Each row comes from the steps of one path. Every step used is in the known rows, and no mark comes twice. Write the path behind each row, first mark first.
Known rows
vopag > boge > vemoki > gidupi: [-0.485  1.152  0.752 -0.398 -0.995  5.170 -0.120 -0.141 -0.334  1.297
 -0.330 -2.781  0.171 -1.934  3.214 -3.053 -5.078  2.879  0.712  1.807
 -1.328 -0.822]
boge > vemoki > gidupi: [ 0.785  0.839  0.273 -0.480  0.015  2.993  0.303 -0.368 -2.042  0.924
 -0.677 -2.235  0.051 -0.898  0.690 -2.293 -4.322  1.598  0.453  1.505
 -0.987 -0.810]
popob > gidupi > vemoki: [-3.501  0.187 -2.091  1.417  0.185  1.455  3.983  0.814 -2.540 -0.964
  0.958 -1.091 -0.266  1.176 -0.671  1.932  7.604 -0.691  0.085 -0.458
  3.008 -2.098]
vemoki > gidupi > bivi > boge: [-2.109 -0.817  1.057 -0.811 -0.429  4.294  2.459  0.891 -0.332 -0.374
  0.866 -0.285  0.109 -0.310 -0.808 -0.063  0.742  0.746  2.567 -0.355
  2.538  1.392]
bafog > boge > popob > gidupi > bivi: [-2.267 -0.379 -3.577  0.815 -0.782  1.650  3.019  1.022  0.674 -2.735
  3.607 -1.800 -0.233  1.253 -2.322  3.657  2.945  2.207 -1.940 -1.744
  6.188 -2.187]
popob > boge: [-1.362 -0.006 -0.057  1.472  0.134  1.354  1.255 -2.168  0.669 -1.648
 -1.292  1.212 -0.060  0.050  0.701 -0.356 -4.181 -0.099 -1.093 -0.131
  0.171 -1.328]
bafog > boge > popob > gidupi > vemoki: [-3.149  0.634 -3.227  1.090 -1.145  1.905  3.853  0.336 -1.467 -2.598
  1.962 -1.721 -0.326  1.622 -1.992  4.469  3.683  0.023 -1.200 -1.165
  6.328 -3.163]
popob > boge > vemoki > gidupi > bivi: [-1.648 -0.130 -0.264  0.656 -0.479  4.490  3.173 -1.094 -2.063 -1.203
 -0.417 -2.192 -0.166 -0.946  0.028 -2.648 -3.685  2.664 -0.449  0.909
  2.565 -1.700]
gidupi > bafog: [-0.083 -0.070  0.535 -0.300  2.066  1.853 -0.677 -1.219 -4.039  0.428
 -2.170 -0.486  0.511  1.123  1.466 -1.331  2.352  0.210  0.229 -0.293
 -2.093  0.647]
popob > boge > bafog > gidupi: [-0.573 -0.391 -0.598  2.067  0.200 -0.601  2.229 -4.404 -1.715 -3.135
 -2.918 -0.470 -1.030  0.539 -5.883  0.607 -4.079 -1.739 -1.823 -0.997
  2.746 -2.177]
bafog > gidupi > bivi > boge: [-1.682 -1.567  1.487 -0.108  0.112  1.617  2.868  1.997 -2.144 -2.403
  1.603  0.104 -0.218 -0.249 -3.161  2.079  3.624 -0.904 -1.295 -1.068
  6.614  0.575]
vemoki > gidupi: [ 0.054  0.438 -0.017 -0.918 -0.115  2.206  0.999 -1.494 -0.045  0.981
 -1.966 -1.700 -0.345  0.273  0.620 -1.334 -3.596  0.946  2.233  0.981
 -3.218  0.443]
bivi > boge > bafog > gidupi: [-0.250 -0.655  0.566  0.843  0.285 -0.248  0.977 -1.530 -1.944 -2.177
 -0.730  0.342 -0.530  0.140 -6.649  2.063 -0.307 -2.699 -0.432 -1.577
  4.393 -0.292]
bafog > boge > vopag: [-0.286  0.720 -1.568  1.035 -1.499  1.722 -1.295 -1.091  0.724  0.218
  0.281 -0.408  0.151 -1.572  0.111  0.851 -5.484  1.806 -0.021 -1.448
  2.942 -2.381]
popob > boge > vemoki > gidupi: [-0.291  0.870  0.235  0.809  0.102  4.150  1.284 -2.219 -1.503 -0.426
 -1.696 -1.203 -0.020 -0.789  1.181 -2.432 -7.753  1.510 -0.371  1.376
 -0.771 -1.924]
vemoki > gidupi > bivi > boge > popob: [-1.747 -0.884 -0.493 -0.700 -1.536  4.358  2.294 -0.304  1.117 -2.279
  2.834 -1.445  0.461  0.827 -4.528  1.991 -2.101  0.545  1.477 -0.549
  4.156  1.367]
bivi > boge: [-0.995 -0.330  1.522 -0.031  0.167  1.939 -0.227  1.298  0.319 -0.394
  1.522  2.197  0.541 -0.338 -0.364  1.543  0.676 -1.203  0.819 -0.822
  2.219  0.939]
bivi > boge > vemoki: [-0.097  0.177  1.592  0.592  0.303  2.592 -1.002  2.454 -1.916 -0.483
  2.837  1.302  0.929 -1.488 -0.195  0.328 -0.372 -0.413 -1.294 -0.162
  4.447 -0.579]
bafog > boge: [ 0.205  0.764  0.130 -0.639 -0.439  0.068 -0.316  0.537 -0.205  0.043
 -0.883  0.486 -0.519 -0.702  2.310  1.280 -2.280  1.116 -0.844 -0.696
  2.339 -1.533]
boge > vemoki > gidupi > bafog: [ 0.657  0.728  0.808 -0.748  2.082  4.604 -0.440 -1.437 -5.841  1.222
 -2.707 -2.511  0.577  0.292  2.070 -3.383 -1.479  1.608  0.670  0.991
 -2.942 -0.117]
bafog > gidupi > bivi > boge > popob: [-1.397 -1.572 -0.082 -0.025 -1.060  1.887  2.721  0.697 -0.395 -4.173
  3.452 -1.041  0.173  0.949 -6.663  3.891  0.540 -0.860 -1.901 -1.169
  7.724  0.622]

Which path is each row?
[-3.359 -0.937 -2.289  2.541 -0.501  4.280  1.275  0.846  0.939 -1.161
  4.524  0.165  1.053 -0.599 -3.076  1.932  2.670  0.827  0.932 -2.398
  5.029 -1.081]
popob > gidupi > bivi > boge > vopag
[-3.049 -0.851 -2.066  1.975  0.123  2.025  1.877 -0.240 -0.039 -1.665
  2.519  0.718  0.189  0.486 -5.554  1.811  5.312 -0.647  1.585 -2.737
  5.543 -0.722]
popob > gidupi > bivi > boge > bafog
[-1.830 -0.315  0.493  0.096 -0.413 -0.118  4.220  0.025 -4.898 -2.045
 -1.554 -2.176 -0.954  0.412 -2.679  1.475  4.172 -1.703 -1.514  0.334
  4.814 -1.367]
bafog > gidupi > vemoki
[-1.086 -0.010 -3.600  1.458  0.119  1.097  1.352 -0.235  1.683 -2.099
  3.537 -1.125  0.350  2.176 -3.323  3.662  1.378  0.008 -1.343 -0.929
  1.298 -1.235]
boge > popob > gidupi
[-0.672 -0.424 -0.070  0.044 -0.973  2.204 -0.067  0.097  1.768 -2.362
  3.378  0.714  0.846  0.826 -4.103  3.339 -2.151 -1.215 -0.071 -0.972
  3.880  0.931]
bivi > boge > popob
[-0.474  0.948  1.209 -0.686  1.188  6.607 -0.746 -1.253 -4.282  1.605
 -2.429 -2.966  0.686 -0.695  4.427 -4.067 -2.017  2.813  0.892  1.313
 -3.456 -0.138]
vopag > boge > vemoki > gidupi > bafog
[-2.326 -0.938 -3.746  1.292 -0.448  1.686  3.271  0.516  0.843 -2.750
  4.244 -2.189  0.149  1.741 -4.028  2.837  4.500  1.303 -1.413 -1.197
  4.582 -1.076]
boge > popob > gidupi > bivi
[-2.153 -0.927 -0.387  1.085 -0.637  1.591  0.988 -0.669 -0.319 -1.348
  1.230  0.678  0.132 -0.291 -5.536  0.372  2.338 -0.761  2.116 -2.206
  5.671  0.288]
gidupi > bivi > boge > bafog
[-0.369  0.661 -1.036  0.723  0.185  3.241 -1.895 -2.057 -2.535  0.533
 -1.443 -0.819  0.590 -0.647  1.285 -0.313 -3.476  2.016  0.163 -1.738
  1.160 -1.815]
gidupi > bafog > boge > vopag
[-1.859 -1.265 -1.023  1.887 -0.341  0.152  4.096 -3.026 -2.245 -3.651
 -1.584 -1.523 -1.078  0.276 -6.228  0.078 -0.486 -0.235 -1.742 -1.281
  5.794 -1.890]
popob > boge > bafog > gidupi > bivi
[-0.590  0.779  0.888  0.624 -0.989  3.356 -1.247  1.499 -0.247  0.319
  1.802 -1.203  0.570 -2.436  3.011 -1.908 -1.557  2.158 -1.804  0.939
  2.135 -1.437]
vopag > boge > vemoki
[-1.675  0.022 -1.612  2.912 -0.996  2.799  0.064 -3.590  1.579 -1.329
 -0.088  0.245  0.560 -0.957 -1.429 -0.693 -7.165  0.759 -0.223 -0.895
  1.009 -2.231]
popob > boge > vopag
[ 0.012  1.186 -0.783  0.781  2.243  2.994 -0.709  1.273 -5.367  0.006
  0.194 -0.598  0.424 -0.115  3.461  0.368  1.935  1.961 -3.062 -0.890
  2.613 -3.286]
popob > gidupi > bafog > boge > vemoki
[-1.398 -0.283 -0.271  1.542 -0.942  3.273 -1.193 -0.322  1.293 -0.291
  2.333  1.117  1.144 -1.253 -2.310  0.985 -2.783 -0.279  1.436 -1.544
  2.807 -0.141]
bivi > boge > vopag
[ 0.045  0.615  1.500 -0.473  0.213  4.517  0.024  0.737 -1.779  0.576
  0.608 -0.481  0.494 -1.136  0.372 -0.971 -3.817  0.577  1.138  0.837
  0.874 -0.061]
bivi > boge > vemoki > gidupi
[-2.324  0.285 -3.061  1.528 -0.931  3.273  0.948 -0.052  3.435 -1.730
  3.823 -1.661  0.495  1.105 -0.820  2.871  0.712  1.353 -1.186 -0.634
  0.926 -1.240]
vopag > boge > popob > gidupi
[-1.197 -0.567  1.242  0.541 -0.176  3.134  0.691  3.182 -2.586 -1.184
  3.741  0.366  0.793 -1.617 -0.968 -0.064  2.399  0.664 -1.293 -0.482
  7.130 -0.493]
gidupi > bivi > boge > vemoki
[-1.871 -0.259 -0.681  0.970 -0.775 -0.686  3.929 -2.076 -4.881 -2.262
 -2.364 -2.364 -1.135  0.491 -6.360  1.059  3.331 -2.238 -0.299 -0.587
  5.709 -1.861]
boge > bafog > gidupi > vemoki
[-0.781 -0.130 -0.094  0.912 -0.911  0.425  0.801 -2.282 -0.481 -1.409
 -1.607 -1.949 -0.830 -0.564 -3.724  0.013 -1.421 -0.319 -0.939 -0.631
  2.189 -1.087]
vopag > boge > bafog > gidupi
[-0.646 -0.142 -0.276 -0.456 -0.555  3.449  2.289  0.509 -2.530  0.015
  0.472 -3.204 -0.096 -0.930 -0.413 -2.565 -0.671  2.767  0.337  0.968
  2.439 -0.689]
boge > vemoki > gidupi > bivi
[ 0.383  0.556 -1.365 -0.495 -1.556  0.696 -0.236 -0.580  1.282 -1.973
  1.199 -0.758 -0.125  0.514 -1.610  3.117 -4.834  0.904 -1.555 -0.847
  4.023 -1.361]
bafog > boge > popob
[ 0.931  1.106  0.874 -0.278  1.423  2.527 -1.616  0.805 -5.732  0.321
 -1.054 -0.605  0.382 -1.005  3.456 -0.956 -1.065  1.905 -2.595 -0.354
  2.971 -2.297]
gidupi > bafog > boge > vemoki
[-2.046 -0.632 -0.415  0.351 -0.773  3.158  1.759 -1.805 -0.442 -0.697
 -0.192 -0.505 -0.125 -0.173 -5.158 -0.532 -0.110 -0.073  3.685 -1.476
  3.365  0.631]
vemoki > gidupi > bivi > boge > bafog
[-1.873 -1.203 -0.561  0.031 -1.435  2.753  1.568  0.807  1.170 -3.082
  4.205 -0.298  0.731  0.684 -4.936  2.997  0.461 -0.147 -0.130 -1.240
  6.533  0.983]
gidupi > bivi > boge > popob
[-0.967 -1.260 -1.102  0.768 -0.414 -0.827  3.103 -1.401 -2.719 -2.510
 -0.748 -2.394 -0.999  0.275 -6.718  0.291  2.605 -0.144 -1.069 -1.188
  5.640 -0.917]
boge > bafog > gidupi > bivi
[-1.582  0.410 -0.783  1.076 -1.529  1.684 -0.781 -2.352  1.849  0.143
 -0.581 -0.898 -0.063 -1.006 -1.552 -1.449 -1.808  0.796  1.654 -0.807
  0.651 -0.593]
vopag > boge > bafog
[-3.036  0.002 -0.179  1.018 -1.650  1.264  3.656 -1.871 -3.325 -1.914
 -1.991 -2.875 -1.004 -0.410 -4.040  0.279  2.643 -1.130 -0.115 -0.299
  5.343 -1.925]
vopag > boge > bafog > gidupi > vemoki
[-1.012 -0.208  0.000  1.047 -0.192  1.033 -0.633 -1.440  0.163 -0.711
  0.376  1.704  0.250 -0.144 -4.681  0.813 -0.245 -1.803  2.199 -1.895
  3.000  0.298]
bivi > boge > bafog
[-0.020  0.458  1.877 -0.715  2.240  5.963 -0.613 -0.500 -5.644  0.926
 -1.645 -0.975  0.928  0.055  1.825 -2.297 -0.960  0.688  1.281  0.395
 -1.476  0.550]
bivi > boge > vemoki > gidupi > bafog
